Known rows, with every step that occurs
ziri/zovel: [-12,-4,11,18,7,6,-12,2,4,-2,15,0,-25,-12,2,7,4,-18,17,-10,-7,16,-9,4,-9,-8,-19,-12,16,-3,-10,12]
vila/zovel: [18,-9,-9,-1,5,8,-13,-4,13,2,-8,-13,22,-23,14,-3,-1,-19,18,1,20,4,-6,12,-9,15,-23,4,-24,2,-21,0]
fuvi/kemi/fudati/sepu/ziri: [-5,28,-6,-6,44,28,3,-50,10,-11,16,16,-42,-27,-39,-2,0,-7,-25,6,-13,-1,-24,2,-1,-18,-3,18,-52,32,-21,-23]
fibef/zula: [-9,5,6,0,-4,-1,-5,20,-3,18,0,-2,12,37,9,-13,18,1,-13,-10,-7,-3,-3,3,-14,-6,10,-9,13,8,-17,8]
fumu/fudati/sepu/ziri/zovel: [-23,15,11,52,47,25,-30,-38,14,-9,37,12,-38,-40,-23,4,-18,-27,4,12,1,33,-18,4,-19,-59,-37,5,-23,14,-20,20]
fibef/zula/firegi/fumu/fudati: [-21,-5,32,6,-8,4,-42,-1,8,15,11,11,53,42,8,-30,30,4,-23,-38,0,8,18,-19,-40,-30,4,16,-37,-8,4,13]
fumu/fudati/kemi: [12,16,3,1,10,13,-10,-20,4,0,2,9,15,14,-7,-2,-24,-8,1,19,-14,21,12,0,3,-47,-1,-12,-15,-1,-11,-1]
kemi/vila: [-6,-7,-5,-21,-4,0,-14,10,-8,-8,11,-6,-12,-14,8,-4,10,-8,-5,-18,-11,16,2,-7,-4,13,6,11,-24,5,1,4]
fudati/kemi: [12,6,2,-18,-1,10,4,-14,17,1,0,4,0,18,-1,3,-7,-2,-11,15,-12,5,-3,5,5,-20,0,-16,2,-3,-14,-3]
fumu/firegi/zula: [-24,-9,14,-14,-9,-15,-19,-19,11,1,9,18,14,25,-2,-23,33,4,-11,-11,-7,-13,1,-33,-32,-22,28,9,2,-21,22,22]
sepu/ziri: [-10,8,1,6,14,14,-1,-14,7,1,17,11,-23,3,-3,3,-12,-5,-14,0,-3,4,-8,-2,-17,-19,-6,5,-5,12,3,11]
fuvi/kemi: [10,14,-9,-25,9,10,1,-15,0,-7,-4,6,-5,-5,-26,4,0,-4,-2,3,-25,-1,-11,2,-5,8,19,-2,-7,-2,-5,-18]
vila/zovel/ziri: [22,-4,-1,8,2,26,-19,-12,29,11,-12,-14,20,-38,26,1,-13,-24,18,-7,29,6,-5,6,-21,3,-33,-3,-25,6,-17,-8]
fuvi/fumu: [9,9,2,-14,7,30,21,-8,-20,-9,-5,-16,-1,-12,5,-5,-5,-5,0,1,-7,-6,6,-12,-6,12,8,2,-7,7,8,-8]
fibef/kemi/vila: [-7,-15,-14,-44,-4,0,-19,27,-21,-8,3,-20,-19,-6,6,-4,13,-16,-3,-35,-21,27,-4,-7,-27,14,7,20,-28,2,8,3]
ziri/sepu: [-6,-9,5,20,-5,15,0,-5,18,-5,1,4,-36,-4,-7,4,-15,-3,0,-22,0,-2,-2,2,2,-26,3,8,5,6,9,5]
fibef/kemi/fuvi/fumu/fudati: [8,15,-9,-15,23,47,16,0,-47,-23,-15,-42,-19,-19,-12,-9,-13,-22,6,-18,-29,38,11,-22,-41,-23,26,15,-32,-3,25,-1]
fibef/zula/firegi/fumu/fuvi/kemi/vila/zovel: [8,-3,9,-55,-1,29,-59,-8,29,-4,3,-15,33,7,16,-23,47,-10,-30,-35,-29,14,-11,-18,-68,16,6,35,-81,-13,-12,-13]
fibef/zula/vila/kemi/fudati/sepu/ziri: [-12,46,-6,10,27,33,-9,7,11,0,11,-26,0,23,9,-22,19,2,-15,8,-3,-10,-28,18,-27,-26,-20,20,-35,38,-52,17]
fudati/kemi/fibef/zula: [7,20,0,-9,-12,15,0,18,17,15,-13,4,6,37,8,-6,8,-4,-59,1,-22,15,-11,-1,0,-25,18,-16,32,-2,-27,15]
firegi/zula/vila: [-7,8,-7,-18,-17,-13,-12,6,26,-2,-14,5,-1,29,25,-14,26,10,-3,-1,1,-4,-20,-2,-34,1,22,12,-3,-2,16,12]
fudati/kemi/fibef/zula/firegi/fumu/fuvi: [3,16,27,-18,-18,28,-26,0,43,8,-9,6,20,50,19,-13,31,15,-87,-11,-30,13,-7,-27,-34,-36,11,14,-5,-28,2,11]
zula/fibef/kemi/vila/zovel/ziri: [27,-24,-9,-43,1,17,-40,26,17,10,-25,-43,3,-15,37,-3,17,-42,11,-45,8,33,-24,-5,-46,36,-25,15,-46,4,10,-11]
sepu/ziri/zovel: [-20,3,12,24,21,21,-13,-11,11,1,32,12,-52,-7,-3,10,-8,-23,3,-9,-7,20,-17,3,-26,-27,-28,-7,12,8,-8,22]
zula/fibef: [12,-3,7,-8,1,-10,-2,9,8,8,-17,-10,3,25,5,0,14,0,-3,-4,1,-1,-15,-7,1,16,-1,-4,8,-3,18,-5]
zula/firegi/fumu/fudati/sepu/ziri: [-26,2,25,23,26,18,-39,-54,33,-7,30,22,15,-22,-18,-16,5,0,-34,-8,14,12,-1,-19,-35,-44,-22,37,-72,-3,9,11]
firegi/zula/fibef/kemi/vila: [-3,-30,-6,-64,-15,-26,-35,29,6,3,-15,-12,-14,44,20,-7,47,-16,-13,-46,-17,20,-27,-28,-37,22,35,12,-27,-14,36,8]
fumu/firegi/zula/fibef/kemi/fudati/sepu/ziri: [-27,-4,14,-27,28,-6,-24,-26,18,7,4,6,-29,39,-10,-27,54,-10,-35,-30,-4,-4,-33,-40,-53,-30,7,37,-40,7,28,12]
fudati/kemi/fuvi/fumu/firegi/zula: [-3,11,12,-45,0,40,20,-43,3,-18,0,-9,-11,23,-9,-25,22,-6,-28,-2,-36,1,-1,-45,-43,-36,52,-4,-5,-25,23,14]
firegi/zula/vila/zovel/ziri/sepu: [7,-6,-6,9,-19,29,-32,-12,72,3,-24,-5,-16,-11,41,-11,-2,-17,13,-27,27,2,-27,8,-51,-19,-7,19,-22,12,8,8]
firegi/fumu/fudati/sepu: [-4,15,7,7,17,9,-30,-36,24,-14,26,6,20,-40,-14,-17,-2,-9,-13,3,11,5,2,-8,-10,-49,-4,23,-48,-4,0,-1]
vila/zula/firegi/fumu/fuvi/kemi/fudati/sepu: [-2,-8,3,-27,19,4,-29,-41,47,-39,-8,15,-13,-16,-19,0,32,15,-27,0,-5,-23,-10,-41,0,3,3,47,-75,-6,-18,-25]

Rows
[16,59,-20,-16,1,30,-5,27,10,-9,-34,-16,-10,23,3,-9,16,9,-53,15,-50,19,-31,3,-43,-7,35,26,17,3,-3,-3]
fumu/fuvi/kemi/fibef/zula/vila
[2,19,8,-1,1,23,-16,8,7,2,-31,3,12,34,-12,1,28,16,-64,-2,-43,17,-17,-20,-28,5,28,13,0,-15,-2,-4]
fumu/fuvi/kemi/fibef/zula/firegi
[10,22,5,-21,5,33,-8,-33,19,-15,16,-6,-6,2,-12,-13,-13,-15,-21,-8,-19,29,12,-14,-24,-77,23,4,-34,-21,10,4]
firegi/fumu/fudati/kemi/fuvi
[13,-12,-1,-31,2,-10,-6,28,-3,8,-24,-22,-6,33,4,0,20,-11,-1,-23,-11,11,-21,-6,-22,17,2,7,4,-8,24,-3]
zula/fibef/kemi
[4,27,-10,-16,-3,13,-4,18,-2,4,-17,3,0,14,-15,-4,15,-6,-47,-13,-32,9,-19,-2,-10,-3,41,-2,21,0,-18,0]
fuvi/kemi/fibef/zula
[16,12,-6,-15,39,37,13,-10,-24,-24,-28,-54,-16,-19,-21,-10,8,-21,-6,-3,-16,35,-20,-21,-31,-9,14,18,-43,-2,29,-8]
zula/fibef/kemi/fuvi/fumu/fudati/sepu
[-12,21,6,-33,-6,19,4,-13,0,-14,-7,-8,11,17,18,-38,37,7,-6,-5,-15,-14,-5,-32,-60,3,30,30,0,-4,33,17]
fuvi/fumu/firegi/zula/vila
[20,25,-8,-22,18,22,-3,-18,6,-15,-9,-1,-13,0,-20,11,-9,4,-9,25,-41,2,-13,-6,-17,-10,20,9,-12,-8,5,-25]
fumu/fuvi/kemi
[4,20,-9,-20,-9,5,-14,13,9,-9,-10,-15,13,34,28,-12,24,3,17,-7,-3,-13,-9,-4,-16,-8,16,12,-29,4,-13,13]
firegi/zula/vila/kemi/fudati
[-2,34,-12,6,-18,8,-1,46,6,7,-26,-15,4,25,23,-21,23,6,-44,-8,-9,15,-19,7,-28,2,15,14,31,10,-7,21]
kemi/fibef/zula/vila
[5,38,-2,-26,-12,40,-3,10,-4,-28,-16,-29,31,1,17,-25,25,-2,-21,1,-22,-11,-9,-37,-45,-3,40,28,13,-24,11,39]
fuvi/fumu/firegi/zula/vila/kemi/fibef
[16,-15,-4,-56,-7,-13,-43,3,38,-23,4,4,0,22,15,-7,6,-21,-8,-18,-10,13,4,-41,4,-22,17,15,-37,-10,1,9]
firegi/fumu/fudati/kemi/vila/zula/fibef
[26,4,-10,-16,13,65,-36,-26,43,-17,-9,-18,-40,-57,2,11,-26,-31,3,-19,-23,24,-18,-2,-38,-19,-1,26,-53,9,-1,-26]
fumu/fuvi/kemi/vila/zovel/ziri/sepu
[3,24,-6,15,37,47,19,-38,-21,-30,-2,-31,-10,-53,-24,-13,-10,-12,-5,20,-7,23,0,-15,-10,-26,17,13,-46,4,4,-5]
kemi/fuvi/fumu/fudati/sepu
[3,39,-6,-3,52,42,-1,-55,14,-19,11,9,-49,-26,-33,6,-8,1,-32,29,-29,3,-27,-7,-12,-35,-1,28,-56,27,-11,-30]
fumu/fuvi/kemi/fudati/sepu/ziri
[16,17,-5,-10,-10,16,6,0,17,-3,-10,6,-7,1,-2,7,-11,-5,-43,11,-15,18,-9,-3,14,-21,12,-9,18,-10,-9,8]
fudati/kemi/fibef
[-15,-40,11,-17,-20,-22,-26,0,38,-18,-4,16,14,10,11,-4,27,10,-9,-29,19,-23,9,-35,-5,20,-2,23,-22,-20,-4,13]
vila/zula/firegi/fumu
[13,-14,-8,-14,-2,26,-33,-3,21,1,1,-20,9,-50,32,-4,-2,-31,12,-25,18,23,-4,0,-27,16,-27,7,-47,11,-14,-7]
kemi/vila/zovel/ziri
[5,-20,-7,-50,-4,-11,-20,38,-13,-1,-15,-30,-16,21,12,-3,29,-19,-6,-40,-20,27,-19,-14,-25,31,7,16,-20,-3,27,-3]
zula/fibef/kemi/vila
[20,61,-6,-9,2,51,10,19,-7,-2,-25,-20,16,23,21,-25,-5,-7,-44,12,-34,29,-3,-3,-32,-31,22,6,11,18,-10,15]
fuvi/fumu/fudati/kemi/fibef/zula/vila
[15,26,-20,5,-12,15,-14,40,17,10,-32,-27,26,3,39,-24,23,-13,-26,-7,9,20,-23,19,-37,16,-6,19,6,12,-27,21]
kemi/fibef/zula/vila/zovel
[6,5,-10,-36,12,43,30,7,-34,-22,-16,-46,-32,-13,-7,-4,3,-16,-6,-21,-26,22,-4,-16,-41,6,25,11,-18,-4,23,-3]
fibef/kemi/fuvi/fumu
[-26,2,7,11,43,22,-16,-15,4,-5,28,-4,-72,-25,-12,1,10,-31,-7,-23,-5,28,-27,2,-28,-32,-41,17,-33,28,-21,6]
fibef/kemi/fudati/sepu/ziri/zovel
[-3,14,24,-32,0,21,-31,-13,26,3,-1,6,24,43,-6,-15,40,16,-42,-19,-38,-6,-10,-20,-53,-11,23,20,-30,-20,8,-15]
fibef/zula/firegi/fumu/fuvi/kemi
[-16,-21,-2,-2,37,-9,-24,7,28,-15,-1,-6,-80,2,-4,13,23,-32,4,-24,8,11,-41,-18,-7,0,-38,18,-16,24,-25,13]
vila/zula/fibef/kemi/fudati/sepu/ziri/zovel
[11,10,-4,-16,3,23,18,-16,14,-10,-6,-15,-24,14,-12,1,-6,-5,-18,8,-20,20,-7,1,-6,-27,14,-14,-4,-14,-5,1]
fudati/kemi/fuvi
[3,36,-4,-5,-2,22,-4,40,-11,5,-9,-36,25,49,28,-21,24,4,9,-10,-11,-12,-4,12,-19,-6,-1,9,-10,23,-40,11]
fibef/zula/vila/kemi/fudati
[11,12,-2,-3,8,19,-2,7,-18,-7,4,-21,13,5,5,3,-4,-5,20,-4,-2,-12,10,-1,18,-10,-5,-2,-27,5,-31,2]
vila/kemi/fudati
[10,-26,-8,-14,-5,-30,-6,23,23,-12,-27,-2,-8,28,9,11,11,0,10,1,15,-17,-13,-24,22,29,4,1,15,-4,-3,6]
vila/zula/fibef
[0,5,3,-12,-12,16,-37,-18,46,6,-14,-9,34,-5,38,-33,31,-13,11,-13,20,-2,-15,-13,-76,-8,-12,26,-17,-6,8,14]
fumu/firegi/zula/vila/zovel/ziri
[10,11,-10,-3,6,28,7,7,-8,-22,-2,-40,2,-6,-12,9,-8,-6,13,4,-13,5,-3,0,-4,-11,16,-7,-8,-25,-17,14]
vila/kemi/fuvi
[-9,-21,13,-45,-8,-23,-25,10,6,9,-16,-4,9,61,3,-20,53,-8,-11,-35,-15,-3,-19,-40,-53,-4,29,16,8,-27,43,17]
fumu/firegi/zula/fibef/kemi
[-9,23,2,-21,-7,8,-19,3,1,-11,-1,-13,25,36,17,-31,38,6,13,-12,-10,-20,1,-24,-38,-19,17,27,-19,-6,-3,23]
fumu/firegi/zula/vila/kemi/fudati
[-16,-5,17,21,-18,0,-14,27,2,15,-22,5,25,34,11,-9,37,13,-53,-25,-3,12,-4,-12,-13,17,9,3,11,-7,-8,20]
kemi/fibef/zula/firegi
[17,6,-8,22,-7,47,-15,-3,54,0,-23,-21,-17,-35,30,-8,-19,-19,19,-22,25,8,-19,23,-41,-11,-35,23,-15,22,-3,-2]
zula/vila/zovel/ziri/sepu
[18,30,-5,-20,24,29,1,-22,-8,-13,-8,1,-27,1,-16,6,-3,5,-9,9,-35,1,-1,-12,-4,-14,17,16,-35,12,-1,-34]
fumu/fuvi/kemi/fudati
[-1,-2,23,-36,0,6,-1,-15,-2,1,-13,-6,15,38,9,-27,43,-2,-12,-15,-12,-20,-8,-50,-36,8,37,9,4,-16,47,10]
fuvi/fumu/firegi/zula/fibef
[-14,0,17,-28,-1,15,1,-27,-9,-8,5,4,13,10,3,-28,29,-1,-11,-10,-13,-19,7,-46,-38,-9,35,13,-3,-12,28,16]
fuvi/fumu/firegi/zula
[5,19,21,6,1,45,-3,-1,-13,6,-23,-2,39,34,7,-17,8,-2,-54,-4,-28,28,13,-25,-15,-18,16,-6,-8,0,-11,12]
fuvi/fumu/fudati/kemi/fibef/zula/firegi
[-2,2,-5,-18,-10,-3,-29,-9,29,-2,-11,-6,34,9,29,-38,40,-7,13,-7,10,-4,-13,-9,-65,3,1,31,-19,-11,5,23]
fumu/firegi/zula/vila/zovel
[7,6,18,-34,4,24,-26,-30,29,-16,-1,9,10,9,-16,-1,21,13,-30,-9,-32,-2,-6,-24,-41,-3,13,29,-44,-28,22,-22]
zula/firegi/fumu/fuvi/kemi
